Each row comes from the steps of one path. Every step used is in the known rows, and no mark comes twice. Write the path behind each row, first mark first.
(in the rows, 128 means zero)
Known rows
z, f: [171 109 128 163 112  99 138 109  93  22 112 129 115  73 136 100  96 130
 114 145 128 137 104 154 124]
j, f, z: [163 119  91 167 135  91 174 116 130 129 146 123 117  53 149 142 102 135
  99 133 154 120 109 135 107]
z, f, j: [178 136 123 223  96  89 139 102 126  35 129 145 132  51 131 101  83 113
 115 137 122 118 108 184 117]
p, c: [138 152 138  74 114  98 159 138 125 116  91 111  85 164 135  83 109 124
 118 125 123 146 123 133 129]
j, c, r: [138 145 134 130 161 100 131 118 130 140 127 123  71 150 114 137 111 110
 126 136 125 137 129 146  88]
f, z: [156 118 104 163 123 103 168 123 117  98 137 115  98  96 127 124 103 140
 107 132 139 138 106 138 106]
j, f, z, g: [142 133  99 193 107  86 189 128 125 156 152 157 113   6 137 115 108 149
  96 148 157 148  96 133 120]
y, c, v, d, j: [123  90 132 121 150 122 120 138 126  97 131 137 170 119 128  45 115  91
 129 136 159 111 110 126  88]
f, z, g: [138 131 107 188 100  94 183 132 116 129 148 151  99  36 120 102 108 154
 101 145 145 162  94 134 117]
r, c, y: [111 103 138  87 115 100 161 122 128  70  88  92 142  77 137 124 110 118
  86  85 117 106 123 141  97]
c, p: [130 117 120  96 102 108 144 125 110 100 100 130 106 156 105 140 119 148
 106 107  94 134 121 147  79]
v, d, j: [158  67 136 121 135 109 116 134 106 121 123 148 152 145 124  57 115  91
 128 141 175 121 103 132 100]
p, c, v, d, j: [135  99 137 100 133 117 133 142 125 117 138 130 154 137 139  34 117  83
 134 140 169 114 111 126 104]
z, g: [138 123 121 158 104  95 167 133 102 130 114 166  99  63 108  97 109 153
 105 138 142 161  98 134 117]
z, f, j, c: [179 123 124 217 128  81 109 102 128  79 121 159 105 152 118 118  97 105
 128 126 139 129 113 160 107]
r, c, v: [105 161 112  94 115 124 176 130 120 118 136  72 124  77 137  95  96 132
 110 105 119  99 113 124  97]
y, c: [103 118 120 136 165 112 126 122 130  55  69 131 131 119 102 120 104 146
 103 112  96 140 120 134  85]
r, c: [126 137 119 100 102 105 159 128 103 158 110  78 116 100 128 125  92 137
  98 102 120 109 105 129 108]
c, v, d, j, f: [157  95 112 124 148  99 140 124 128 151 138 150 166  67 158  89 109  99
 117 137 182  91 111 127 102]
v, d: [141  95 128  95 143 104 144 136  87  89 116 127 155 154 129  93 113 116
 117 131 138 114 106 131 108]
d, v, c, j, f, z, g: [126 157  91 178 110  90 183 124 140 195 157 145 142  13 143 117 115 127
 103 140 158 128  99 137 120]
v, c: [126 173 104 117 126 105 122  98 111  94 100 105 137 156 117 132 112 115
 112 123 114 122 120 156 100]
y, c, j, f: [122 114 109 106 175 101 160 120 123 161  99 139 146  83 143 150  99 146
 111 108 140  91 118 138  99]

Write each row's path
[131 120  94 152 156 101 181 123 132 141 143 116 132  60 152 147 101 144
 105 123 143 109 111 140 101]	y, c, j, f, z
[115 199 116 108 141 108 128 104 155 156 132  97 131 102 127 130 119  75
 117 138 111 114 133 157  93]	d, v, c, r
[119 130 140  48 140 112 178 145 106 167 101 104 101 179 135  98 106 142
 133 108 130 118 118 144 124]	p, c, j
[132 127 123 142 143 105 145 128 113  47 155 125 171 131 145  75 110  94
 130 136 138  99 111 138 105]	z, f, j, c, v, d
[138 141  98  98 154  97 151 108 131 201 115 128 164  93 151 148 108 110
 116 109 154  77 118 143 110]	d, v, c, j, f
[143 126 119 150 108  94 123 116 131 113 114 150 105 186 102 146 118 127
 116 102 102 129 124 157  73]	f, j, c, p
[134 120 121 134 149 117 130 122 129 108 133 129 109 151 118  75 110 107
 137 117 157 121 121 121  87]	d, j, c, v
[ 94 127 118 108 128 115 134 124 130  71  83 128 126 141  99 143 118 152
  99 101  71 136 127 146  64]	y, c, p
[ 94 110 127  90 175 123 154 133 109 129  86 119 131 148 113 128 102 157
 122  98 113 114 116 145  91]	y, c, j
[164  75 133 147 155  95  92 124 115 135 118 161 118 211 113  86 119  90
 138 128 177 130 110 123  93]	v, d, j, c
[136 152 115 159 140 110 144 116 137  83 139 130 110 135 118  93  99 113
 131 113 134 112 122 140  90]	f, j, c, v
[119 177 144  78 135 104 165 133 142 138 123  94  74 120 138 107 110 109
 120 145 108 142 134 150 110]	p, c, r
[ 94 126 120  95 163 122 154 139 115  48 126 110 180 123 134  79 114 115
 118 126 117 103 116 122  91]	y, c, v, d
[143 130 100 131 138  95 192 127 132 164 151 110 119  76 164 132 103 137
 110 127 152 110 111 137 116]	p, c, j, f, z
[144 155 134 162 152  95 131 113 147 137 139 132  81 132 117 135 103 101
 127 136 123 128 130 164  87]	f, j, c, r
[111 128 127 100 134 100 134 101 133  22  80 110 156 114 129 134 125 103
  96 100 113 116 134 161  90]	v, c, y
[148 159 135 180 143  93 129 108 145 112 145 130  87 113 125 129 101  96
 127 144 121 128 127 170  95]	z, f, j, c, r
[118 120 122  88 146 117 159 139 100  70 140 113 166 132 139  75 114 113
 122 130 134 101 111 126 103]	c, v, d
[141 143  85 145 140  97 172 112 142 176 155 111 150  65 156 141 108 114
 108 123 156  94 111 142 109]	d, v, c, j, f, z
[113 170 126  73 124 119 177 137 134  85 123  96 106 120 140  64 106 122
 124 121 122 125 127 127 113]	p, c, v
[123 142 100 170 105  92 203 134 122 195 162 135 121   4 147 121 103 155
  96 136 153 130  92 133 120]	r, c, j, f, z, g
[114 169 102  95  96 108 119 107 137 131 107 113 151 158 112 140 130 102
 108 105  91 114 128 152  80]	d, v, c, p
